Each row comes from the steps of one path. Every step used is in the known rows, and no mark comes twice. Write the path behind each row, first mark first.
Known rows
robu/sisid: [-12  -9  -2   8   0  -2 -10  -4   5  28   2   0  -4   0  -5  -3  -2  -1
  -6  -1  -8   0 -11  -2  -3   4   0   0  -3  -6 -15  -5  -4  -5  -1  15
  15   4  -5  -2  21   2 -13]
tuno/robu/sisid/nusam/dade/rezed: [-23  12  -1   5  -4   2 -17   2   6  35   5  -9 -18  19  16  -7  -3   9
   0  -4 -19  -9 -18 -20  -1  -3  -5  12   3 -22   8  22 -38 -24  -5  12
 -23  22  -1  16  49   0 -21]
sisid/robu/tuno: [ -2 -14   1  15 -11  -2   5 -26  19  -1  -2 -12 -18   6  15  -6   3  -5
  -4 -11   2  -1   1   4 -11   3  -7  -7  10  24 -15  -8  -8 -13   9  -1
  -1   2   6 -11  27  -4  -6]
nusam/sisid/robu: [ -4  -2   8   6 -15   3  -8  -6   4  31   2  -7 -21  -5  18  -1   3   7
  -4 -16   2   8   0  -1   7  -7  -2  -4   4  29 -41  15  -5  -7   4  19
  11  -8   5 -18   5  -1   6]
sisid/nusam/dade/rezed: [  1  24   4   3  13  -2 -19   9   4   5   5  -6   0  16   9  -5   3   9
   8   1 -14  -3  -5 -12  10  -9  -3  12   7  -7  29  26 -29 -10  -8  -6
 -13  26   3  26  29  -1  -5]
dade/nusam/sisid/robu/tuno/vezul: [-17  -3   7   8   2  -2   2 -17  21  24  -1  -5 -20  14  21 -15  13   4
  26 -18 -41  -5  -3  -1  -5  -6  -5   2   4   0 -37  -9 -13 -16   3  22
  20 -13  -8  -6  50  -6 -11]
dade/rezed: [ -1  12 -30   0   0  -3  -9   5   2   9   1   1   1   2  -1  -2   0  -3
  -2  14 -21   2  -7   0   4  -6  -2  12   1   9   7  -4 -20  -8   1   6
  -5   5  -3   0   4   4   0]
nusam/tuno/vezul: [ -2  -8   7  -4   1  -1   4   1  11  -8   9  -1  -5  16  -2 -12   8   5
   7 -12  -3 -11   3  -1   0  -8   5  -2   9 -22  37  -6  -5   1  -7   7
   9 -16  -1   7 -11  -8  -3]
robu/sisid/nusam/dade/vezul: [-11  25  29  10  16  -7 -17   0   4  20   6  -5  -6  17  11 -14  19   9
   7  -7  -5  -4 -13 -14  16  -3   0   7   1 -45   5  20   4  -7  -8   7
  25  25 -11  25  48   3 -20]
nuta/tuno/robu: [ 13  10   0  -3 -36   6  16 -15   9   8   1  -8 -19   4   0  -4  -2  -2
   1  -6  -4 -19   1   0  -3  -6   6  -6   6  -6  11 -10  -1 -10   0   2
 -32  -8   5  -7  -3  -4  -5]
tuno/nusam: [ -5  -2   0  -7   6   2   4   9  -3   2  -5  -2   3   6   2   0  -3   7
  25  -1  10  -8  -2  -3  -7   2   3   4  -8  -2   8   4  -4  -1   0   2
  18 -25   0  -1  19  -1  -7]
rezed/dade/nusam/tuno: [  4 -44  40   2   6  -1  -9  -2  14  -6   9   5  -4   6  -5  -9   4   6
  13 -10 -33  -5  -3 -17  13 -12  10  -2   7   6  45  10   5 -13  -5  10
 -18  -3   3  15  23 -13   1]
dade/nusam/sisid/robu: [ -9  10  11   3  -9   2 -10   0   7  28  -1  -2 -19  -5  24  -4   6   7
  16 -12 -33   6  -6  -1  13 -10  -3   2  -2  29 -37  12  -3 -11   4  22
   4  -6  -2 -11  31  -4   4]
nusam/tuno/robu/sisid: [-17 -22   7   6 -21   1  -3  -7  19  24   9  -4 -23  11   4  -6  -6   3
 -11 -14  -6 -11 -14  -6  -9  -5   2  -4   7 -11  16  -7  -5 -16   3  22
 -19  -6   0  -2  14  -3 -14]
nuta/tuno/nusam: [ 15  13   2  -4 -10   4   9  -5   8   6  -2  -3  -2   8  -3  -2  -2   1
  26  -3   6 -22   3   5   0  -4  11  -1  -1   2  24  -9   1  -4  -4   1
  17 -23   3   1  15  -7 -10]
nuta/tuno: [ 20  17   4   4 -17   2   4 -14  12   4   4  -2  -3   1  -6  -3   1  -6
   1  -1  -2 -14   3   6   7  -6   8  -8   8   4  17 -11   5  -2  -4   0
  -2   1   3   0  -3  -4  -1]
dade/vezul/tuno: [  4  22   0  -1  36  -8   1  -3  14 -19   3   0  -2   2  -1  -6  15  -7
  -5   5  -7   0   0   5  13 -14   2  -1   4 -21  -2 -15  15  -9   0   2
  19  -3  -2   8  -1   5  -4]
tuno/robu/sisid: [-22 -14  -3   3 -18   3   0  -7   2  32   0  -4 -19   4   5  -2  -5   3
  -7  -3  -7  -5 -14  -8 -14   6  -1   0  -4 -15 -22  -4 -10 -13   4  19
 -11  -4  -4 -10  21   2 -17]
rezed/dade/nusam/sisid/robu/tuno/nuta: [-11 -59  30   4   6   5  -8 -13  17  21   2  -8 -19   6   9 -31  -3   1
   7 -20 -29 -10  -3 -29  -3   4   2  -1   5  35 -29 -22   0 -32   3  25
   3  -8   6  -9  52  -4 -13]
rezed/dade/vezul/tuno: [  9 -22  26  -3  39  -5  -1  -9   9 -15   5  -3  -3   4 -10 -11  17   0
  -7   1  -1   4   3 -15  16  -8   7  -4   8 -19   1  -3  12 -14  -3   5
  14  -3   3   5   6  -1  -1]
robu/sisid/nusam: [-14  -6   0  11   9  -3 -15  -3   6  26  -1  -5  -5   4   8  -8   1   5
  14  -8  -5  -5 -10   6   4   8   2   1  -6 -16 -27   2 -12  -2  -1  13
  17  21   0  18  47  -4 -17]
vezul/tuno/nuta: [ -1  -5  -6 -15  38   3  -3   5  13 -20   4  -2   0   0 -11 -16 -11 -11
  -9   0   2 -13   1  -7  -5   0   7  -3   3   7  -1 -40   7 -14   2  -2
   6  -9  11   0  -7   6  -9]
sisid/robu/tuno/nusam/dade: [ -5  -4  31   6   0   4   5 -11  17  -2  -2 -15 -16  20  16  -5  -1   9
  12 -19  15  -9   2 -18 -17  -1  -5  -5  11  16  27  17 -12 -21  -1  -9
  13 -18   7  -5  45  -4 -14]

Which path is each row?
[ -2   4   2   9 -30   4   1 -18  15  32   1 -13 -24   8   8 -10  -1   2
  13 -11  -6 -23 -10   5   1   1   9  -4   1 -21 -15  -9 -12 -13   1  15
 -14  13   5  12  45  -8 -22] -> nuta/tuno/robu/sisid/nusam
[  0 -25  34  -6  34   1  -9  -9  10  18   2 -12 -20   5  13 -14  17  12
  14 -16  10   3   1 -18  17 -11   7  -4   4   8 -31  16   6 -22   1  25
  45 -35   7  -7  29  -4  -1] -> rezed/dade/vezul/tuno/nusam/sisid/robu
[ -6 -13   9  -3 -24   4   6  -4  14  -3   8  -3 -19  13   5  -4  -3   3
  -5 -12   2 -13  -2  -5  -8  -9   1  -5   9  -6  31  -1  -1 -10   3   7
 -34 -12   6  -1  -8  -4   0] -> nusam/tuno/robu
[-10  -3  12  -3 -18   1   3   2  16  -6   5   2 -17  11  11  -5   0   3
  16  -5 -35 -12 -10  -4   1 -15  -1   2   5  -6  38  -5   1 -14   2  10
 -44  -9   0   6  16  -8  -3] -> dade/nusam/tuno/robu
[ -5   9  -1   4  17  -2  -1  -4  18   5   4  -3   2  25  -3  -3  -4   3
  11   0  -6 -14 -10 -18 -18  -8  -5  10   8  -3  49   4 -25 -24  -7  -3
   7  -9  -2  11  43   3 -22] -> robu/tuno/nusam/dade/rezed
[-23 -13  -1   5 -11   0  -5  -3   3  31  -3 -10 -20   7  17  -8  -2   7
  12  -8  -6  -9 -12   0  -7  10   0   4  -7 -24 -30   4 -17  -7   4  16
 -11  13   2  11  47  -3 -21] -> tuno/robu/sisid/nusam
[  2  32  31   1  14  -5  -6   5  -1  -9   5  -5  -2  17  15 -12  21   9
  13  -6   0  -5   0 -14  20  -7  -2   6   5 -40  22  27   7  -1  -9  -9
  10  20  -6  26  28   0  -7] -> sisid/nusam/dade/vezul
[ -2 -44  34  -7  11  -2  -1  -1  10  -7   8   3  -2  16  -7 -17  12  11
  23 -12 -37  -9   1 -19   8  -9  11   1   6 -21  45   6  -5 -10 -10  14
  -3 -15  -3  14  21 -19  -3] -> rezed/dade/nusam/tuno/vezul
[ -4  -7   8  -3   9  -4  -1   3  12 -11   6  -8  -5  20   8 -15  12  11
  27 -19  -3 -15   4   4   6  -5   7   1   7 -33  26   3 -13   5  -6   4
  10  -1   3  26  15 -12  -8] -> sisid/nusam/tuno/vezul
[  1  15  32 -12  45   3  -2   6  14 -14   5  -2   2  14  -6   5  -6   9
  11  -7  18 -10   0 -15  -5 -10   4  -6   6  -6  36  17  -4 -15  -8 -11
  16 -21  10   8  15  -2 -11] -> vezul/tuno/nusam/dade
[  0   2  15   1   1  -4  -6   2  19 -11   6   8  -2   7   2  -5   2   0
  15  -3 -37  -7  -7   2   9 -16   2   2   5   4  42  -5   6  -7  -1   8
 -13  -2  -1  14  17  -6   0] -> dade/nusam/tuno
[-18 -15   8   5   9  -4 -11  -3  18  19   7  -7 -10  19   5 -19  10   9
  20 -20  -8 -14  -8   6   3  -1   6   0   3 -38  12  -3 -16  -2  -7  20
  28   4  -2  25  37 -11 -22] -> robu/sisid/nusam/tuno/vezul
[  5  37  34  -1  47  -7  -8  -1  14 -22   7  -7  -4  17  10  -9  19   3
   8  -8   2  -5   2  -8  20 -16   2  -2  11 -38  17  17   7 -10  -8 -11
  12  19   5  30  24   0  -8] -> sisid/nusam/dade/vezul/tuno
[ -2   4   0   7 -36   5   7 -18  14  36   2  -6 -22   4  -2  -7  -4  -3
  -7  -3  -9 -19  -9   0  -5  -3   7  -6   4 -11  -3 -17  -4 -16   1  17
 -14  -2   0  -9  16  -3 -19] -> nuta/tuno/robu/sisid
[-21  21  26   3  -5  -2  -5  -1   2  25   4 -11 -21  21  22 -13  16  11
   5  -8  -6  -9 -14 -21   8  -2  -1   7   1 -54   0  22  -2 -15  -4   9
  -2  17  -9  17  48   2 -24] -> tuno/robu/sisid/nusam/dade/vezul
[ -7  10  10   1   8   0 -12   7   6  28   4  10  -2  -1   5   1   2   2
  21  -5 -36  -1  -8  -2  11 -10   0   6  -5   1 -24   6   4  -7  -2  20
   4  -1  -9   4  25   1  -1] -> dade/nusam/sisid
[ 18  28  32  -2  -7   7   6  -1   9   2   6  -3  -1  16  -5  -1  -2   8
  15 -10  13 -22   3 -15   0  -9  11  -4   8  -3  55  16   0 -10 -12  -8
   9 -20   4   6  14  -6 -10] -> nuta/tuno/nusam/dade
[  0  36  28   8 -23   1  -1 -14  12  27   8 -12 -26  21  14 -17  17   5
   7 -12  -9 -24 -11 -13  14 -10   6  -1   8 -51  15   9   2 -17 -10   9
  -6  16  -6  17  44  -3 -24] -> nuta/tuno/robu/sisid/nusam/dade/vezul
[ -6   0   9  -5  25   3  -6  -5  17  17   1  -7 -20   0  15   0  -2   9
  16 -21  16  -1   2   1   1 -11   3  -6   2  29 -36   7  -8 -17   5  17
  32 -32  14 -14  19  -2  -3] -> vezul/tuno/nusam/sisid/robu
[-13 -36  22  -1  22  -4  -2 -16  12  18   5  -6 -21   7  -5 -14  11   0
 -13  -2  -8  -3 -11 -21   3  -3   5  -4   3 -33 -18  -7   4 -26   0  22
   2  -5  -1  -3  24   0 -17] -> rezed/dade/vezul/tuno/robu/sisid
[-10 -17  12  15   6  -2 -19  -5  23  17   9  -4 -10  12   6  -9   2   6
  10 -17  -3  -9 -11   9   6  -4   4  -3   5 -14   9   3  -7  -3  -1  18
   8  17   4  27  38  -6 -16] -> robu/sisid/nusam/tuno
[ -8 -25  -1   5  -2   5  -2 -12  20  21   3 -12 -21   6  11 -25  -7  -4
 -10 -23   3 -10   0 -11 -13   5  -1  -4   8  31 -39 -34   1 -20   8  18
  14 -11   7 -16  22   6 -14] -> nusam/sisid/robu/tuno/nuta
[ -3  -1  11  -7  43   2  -8   3  17  19   6   2  -3   4  -4   5  -5   6
  20 -12  14  -6  -1  -1  -4 -11   8  -4  -1  -1 -22   2  -1  -9  -2  17
  34 -30   7   3  15   1  -7] -> vezul/tuno/nusam/sisid
[ -2 -35  29  -2  10   0  -4   1  -2   1  -2   3   2  -1  -4  -6   3   6
  17   1 -33   0  -2 -19   8  -1   6   3  -4   4  10  11   0 -12  -3   5
 -12  -1  -1   6  31  -9  -1] -> rezed/dade/nusam
[-16  -9   0  -1  15   1  -1 -13  19  18   3  -5 -20   3  -2   1  -7  -3
 -12  -3  -3  -6 -12  -2 -12  -1   1  -7   1 -13 -25 -13  -9 -22   6  17
  -9  -5   6  -7  18   1 -19] -> vezul/tuno/robu/sisid
[ 12  15   9   2 -24   8   0 -10  14  34   1 -10 -21   2  14  -6   0   9
  22 -21  10 -14   3   3   6  -9  11  -6   5  31 -15   4  -4 -12   0  20
  28 -31   7 -17  21  -6  -2] -> nuta/tuno/nusam/sisid/robu
[-17 -10   1   1  22   1  -6 -10  19  14   0 -11 -21   8  10  -4  -5   1
   8 -10  -2 -11 -10   3  -5   1   2  -6  -1 -21 -34  -5 -17 -18   5  14
  -7  11  12  16  44  -5 -23] -> vezul/tuno/robu/sisid/nusam
[-13 -34  25   1  29  -4  -7 -14  11  15   1 -15 -21  12   6 -18  14   7
   8 -10  -7  -6  -9 -16  10   1   7  -3   0 -43 -27   2  -4 -22   2  20
   3   9   5  18  51  -5 -21] -> rezed/dade/vezul/tuno/robu/sisid/nusam
[ -3  18  -1  -9  16  -2  11  -6  10 -14   1  -7 -17   7   8  -7  12  -4
  -4   6  -4  -4  -5  -4   4 -14   0  -2   4 -32  -9 -15   8 -12   5   3
  -9 -10  -1  -3  -1   5  -5] -> dade/vezul/tuno/robu
[ -7   3  10  -6   5  -3   3   3  16 -10   5   5  -2  15   1 -13  10   4
  27  -5 -42 -11  -3   0   7 -13   5   4   4 -24  42 -10  -4  -2  -7   9
   4 -15  -7  11  17 -11  -4] -> dade/nusam/tuno/vezul
